Each row was made from one small tree. The marks that hang from a mark follow it in brackets, in alphabetical order. Every link used is in the known rows. Write each row's tree.
Known rows
pigap[kimo tabizem zukur]: [250, -224, 282, 154, 171, -171, -84, -150, 371, -46, -5, -279, -30, -87, -197, 407, 269, -11, -149, 495, -138, -72, 124, -210, 417, -204, -174, 59]
tabizem[zurub]: [-21, -247, 32, 429, 186, -8, -204, -252, 174, 83, -89, -361, -17, 108, -56, -27, 267, 7, 169, 232, -274, 7, 59, -145, 225, 80, 30, 244]
pigap[sima[zurub] tabizem]: [113, -286, 393, 388, 73, -69, -90, -342, 66, 138, 39, -179, -255, -220, -197, 127, 112, 41, 68, 463, -354, 103, 182, -294, 242, -92, 180, 224]
tabizem[pigap[kimo sima teka] zikuv zurub]: [212, -292, 241, 593, 563, -331, -196, -161, 370, 231, -34, -713, -400, -41, -164, 195, 236, 5, -58, 350, -783, -151, 81, -382, 472, 315, -181, 138]
pigap[kimo[nisu] sima teka zukur]: [267, -86, 672, 71, 204, -26, -29, -273, 379, 379, 171, -410, -108, -317, -333, 312, 333, -73, -206, 502, -513, -50, 110, -234, 571, 23, -146, -144]
nisu[sima tabizem]: [44, -250, 0, 179, -11, 48, -217, -272, 68, 276, -258, -176, -353, 84, 155, 54, 515, -4, 91, 206, -123, 44, 84, 0, 31, -229, -59, 280]
sima[zurub[tabizem[pigap[teka]]]]: [256, -308, 25, 532, 219, -224, -184, -272, 50, 167, 72, -239, -306, 27, -198, 102, 108, 112, -157, 363, -416, -53, 81, -178, 276, 5, 124, 129]
kimo[nisu[sima[zurub]]]: [-148, -247, 155, 252, 17, 151, -127, -306, 33, 406, -1, -116, -202, 91, -111, -52, 320, 128, 121, 197, -270, 62, -13, -170, 85, 31, 269, 58]
teka[pigap[kimo sima tabizem zukur[nisu]]]: [53, -219, 513, 231, 404, -298, -162, -301, 160, -63, -72, -307, -195, -277, -143, 238, 297, -134, -179, 366, -328, 29, 132, 8, 370, -38, -169, 68]
pigap[sima tabizem zukur[nisu[teka]]]: [99, -391, 631, 166, 195, -84, -92, -271, 174, 258, -152, -249, -156, -257, -141, 243, 427, -88, -52, 564, -337, 127, 107, -49, 288, 45, -98, 205]
zukur[nisu[teka] pigap[kimo sima[zurub] tabizem[zikuv]]]: [-44, -537, 288, 408, 231, -315, -212, -338, 74, 187, -182, -208, -299, -343, -165, 300, 388, 148, -52, 481, -489, 30, 183, -169, 204, 15, -119, 147]
pigap[kimo zukur[nisu[sima tabizem[zikuv zurub] teka]]]: [141, -434, 32, 150, 338, -166, -302, -89, 234, 433, -294, -333, -248, 11, -24, 405, 691, 13, -46, 410, -292, 5, 13, -84, 189, -48, -206, 149]
zukur[pigap[kimo sima]]: [4, -184, 249, 276, 104, -145, -65, -466, 249, 10, 62, -222, -65, -255, -147, 163, 219, 87, 25, 254, -379, -37, 179, -17, 323, -106, -253, 42]
zurub[tabizem[pigap[kimo zukur[nisu]] zikuv]]: [281, -379, 103, 506, 470, -394, -220, -236, 325, 117, -119, -365, -378, 142, -125, 412, 226, 22, -213, 319, -425, -190, 38, -67, 436, 98, -74, 48]
tabizem[zikuv[kimo[nisu] teka[pigap]] zurub]: [21, -420, 97, 572, 298, -140, -353, 36, 154, 184, -37, -523, -304, 157, -304, 12, 348, 130, 250, 29, -530, -99, -18, -204, 332, 333, 193, -3]
zukur[pigap[sima]]: [-47, -160, 300, 315, 48, -41, -17, -430, 149, 68, 38, -171, -89, -219, -86, 5, 237, 34, 82, 195, -352, 3, 183, 34, 267, 13, -187, 117]
zukur[nisu[sima[zurub] tabizem[zikuv] teka]]: [-14, -517, -40, 305, 169, -73, -409, -219, -70, 529, -458, -172, -508, 75, 103, 154, 643, 142, 67, 325, -262, 89, 100, -24, -72, -46, 140, 258]
pigap[kimo[nisu] sima[zurub] tabizem[zikuv] teka zukur]: [364, -237, 643, 267, 249, -153, -23, -27, 270, 430, 168, -367, -369, -379, -407, 462, 276, -54, -260, 649, -602, -88, 167, -618, 578, 81, 28, -62]
zukur[nisu[teka]]: [-97, -396, 188, 279, 158, -58, -346, -428, 105, 193, -374, -246, -113, 59, -6, 50, 446, 138, 42, 332, -197, 78, 125, 171, 93, -4, 81, 141]
kimo[nisu[sima[zurub] tabizem[pigap[zukur] zikuv] teka]]: [90, -409, 96, 248, 106, 85, -189, 45, -46, 731, -253, -270, -457, 216, -75, 146, 624, 116, -97, 257, -426, 39, -62, -242, 60, 131, 108, 1]
zurub[tabizem[pigap[kimo[nisu] sima zukur] zikuv[teka]]]: [358, -385, 382, 406, 372, -300, -156, -211, 332, 317, 56, -460, -333, 64, -326, 364, 242, 64, -147, 285, -630, -195, -11, -187, 493, 164, -59, -13]
sima[zurub[tabizem]]: [184, -319, -55, 480, 75, -123, -217, -337, 12, 170, 24, -89, -216, 54, -183, 141, 116, 131, -2, 324, -257, 3, 120, -159, 220, -119, 259, 143]
zurub[tabizem[pigap zikuv[teka zukur]]]: [341, -425, 135, 530, 264, -313, -320, -209, 232, 170, -19, -387, -359, 258, -256, 248, 254, 180, 67, 142, -497, -253, 26, -7, 330, 167, 76, 127]
kimo[nisu[tabizem]]: [24, -161, 277, 263, -34, 175, -199, -240, 79, 262, -224, -254, -210, 136, -38, 68, 378, 2, -48, 192, -189, -22, 69, -108, 190, -75, 192, 0]

Which tree is each row?
[107, -380, 507, 226, 63, -141, -216, -212, 236, 144, 264, -360, 8, -181, -464, 173, 406, 183, 270, 213, -543, -154, -30, -99, 274, 111, -104, 142]
zikuv[teka zukur[pigap[kimo[nisu] sima tabizem[zurub]]]]
[252, -175, 558, 119, 142, -83, -33, -80, 369, 100, 63, -381, -79, -223, -285, 333, 343, -103, -335, 580, -293, -130, 93, -368, 534, -60, -173, -39]
pigap[kimo[nisu] tabizem teka zukur]
[43, -450, 395, 563, 171, -97, -138, -148, 219, 144, -41, -396, -383, -112, -234, 185, 194, -53, 218, 372, -547, 33, 50, -419, 403, 194, 184, 158]
pigap[sima tabizem[zikuv[kimo[nisu]] zurub]]
[123, -314, -2, 537, 237, -89, -344, -82, 214, 247, -99, -383, -227, 233, -158, 181, 348, 92, 345, 132, -405, -146, 77, -185, 270, 264, 195, 195]
tabizem[zikuv[zukur] zurub]
[87, -278, -112, 245, 5, 34, -228, -200, -50, 388, -154, -94, -406, 54, 74, 74, 464, 82, 90, 253, -166, 81, 81, -122, -30, -234, 92, 269]
nisu[sima[zurub] tabizem]
[211, -300, 271, 416, 89, -35, -202, -147, 131, 276, 59, -317, -468, -57, -273, 151, 237, 122, -12, 314, -510, 46, -11, -146, 315, 20, 234, -155]
zikuv[kimo[nisu[tabizem[pigap[sima[zurub] teka]]]]]
[170, -254, 505, 39, 126, 28, -85, -302, 283, 460, 7, -322, -16, -131, -335, 359, 410, 49, -70, 435, -447, 68, 41, -138, 414, -16, -60, -178]
pigap[kimo[nisu[teka]] sima zukur]
[32, -263, 247, 509, 404, -131, -111, -283, 216, 159, 12, -531, -170, 51, -95, -42, 182, -1, 84, 246, -591, 25, -33, -140, 266, 265, -93, 230]
tabizem[pigap[sima] zurub]
[225, -544, 194, 592, 204, -251, -217, -282, 187, 260, -114, -358, -486, 128, -253, 269, 204, 101, -15, 279, -636, -36, -16, -122, 421, 190, 139, -57]
zurub[tabizem[pigap[sima] zikuv[kimo[nisu[teka]]]]]
[264, -373, 42, 510, 96, -196, -316, -302, 184, 142, -110, -189, -322, 193, -164, 311, 246, 68, 125, 198, -318, -176, 131, -47, 358, 31, 199, 130]
zurub[tabizem[zikuv[zukur]]]
[107, -378, 152, 520, 165, -133, -258, -62, 198, 49, -125, -352, -241, 111, -137, 198, 302, 13, 225, 288, -320, -122, 101, -298, 281, 148, 128, 292]
pigap[tabizem[zikuv[zukur] zurub]]
[297, -427, 481, 508, 190, -264, -275, -156, 162, 238, 95, -282, -608, -339, -348, 325, 227, 93, 133, 531, -608, -36, 188, -300, 407, 124, 271, 125]
pigap[sima[zurub] tabizem[zikuv[kimo zukur[nisu]]] teka]
[247, -409, 363, 263, -95, -38, -294, -81, 79, 357, 332, -200, -292, -129, -548, 218, 428, 333, 362, 115, -564, -61, -82, 51, 214, 73, 211, -135]
zikuv[kimo[nisu[tabizem]] teka zukur[pigap[sima[zurub]]]]
[155, -251, 302, 452, 481, -266, -147, -281, 338, 118, 79, -658, -191, -120, -186, 86, 210, -14, -92, 392, -700, -58, 14, -251, 411, 184, -258, 167]
tabizem[pigap[kimo sima teka] zurub]
[9, -215, 345, 411, 186, -171, -158, -301, -80, -23, -36, -214, -269, -188, -145, -4, 166, -36, -36, 263, -345, 91, 189, -121, 241, -23, 88, 150]
teka[pigap[sima[zurub] tabizem]]
[-235, -556, 149, 201, 137, -248, -188, -391, 132, 36, -249, -151, -147, -232, 10, 135, 557, 98, -27, 403, -257, 43, 56, 42, 58, -100, -354, 265]
zukur[nisu[sima teka] pigap[kimo tabizem]]
[260, -372, 425, 403, 516, -386, -399, -275, 390, 290, 3, -571, -425, 65, -316, 348, 324, 305, 161, 185, -692, -227, 46, 38, 303, 240, 44, 33]
tabizem[pigap[kimo sima] zikuv[teka zukur[nisu]]]
[442, -386, 254, 541, 335, -341, -123, -157, 313, 205, 64, -399, -523, -42, -253, 341, 180, -28, -136, 368, -625, -123, 54, -133, 578, 203, -66, -9]
zurub[tabizem[pigap[sima teka zukur] zikuv[kimo]]]
[29, -469, 258, 514, 259, -294, -216, -361, 81, 192, 85, -146, -384, -286, -236, 156, 248, 159, 121, 262, -540, -26, 98, 29, 245, 136, 32, 129]
zukur[nisu pigap[sima[zurub[tabizem[zikuv[kimo teka]]]]]]
[20, -442, 236, 310, 199, -231, -297, -347, 98, 281, -372, -273, -350, -240, -11, 327, 583, 73, -70, 344, -446, -2, 187, 35, 179, -59, -245, 104]
zukur[nisu[tabizem[zikuv] teka] pigap[kimo sima]]
[249, -514, 429, 475, 180, -247, -327, -166, 151, 251, 116, -255, -505, -181, -410, 326, 226, 242, 328, 385, -556, -24, 110, -207, 274, 96, 360, 143]
pigap[sima[zurub] tabizem[zikuv[kimo teka zukur[nisu]]]]
[238, -338, 13, 473, 96, -140, -377, -139, 285, 151, -41, -251, -403, 199, -253, 333, 266, 257, 358, 141, -334, -124, 126, 17, 342, 88, 326, -90]
tabizem[zikuv[kimo zukur]]
[80, -294, 180, 418, 440, -228, -340, -248, 202, 99, -267, -494, -322, -11, 58, 129, 416, -35, -162, 358, -380, -67, 28, -30, 189, 15, -128, 233]
zukur[nisu[tabizem[pigap[kimo teka] zurub]]]
[-73, -382, 167, 123, -126, 205, -227, -236, -26, 510, -352, -211, -244, 151, 3, 19, 644, 58, 30, 232, -230, 106, -20, -76, 26, -70, 75, 81]
kimo[nisu[sima tabizem teka]]
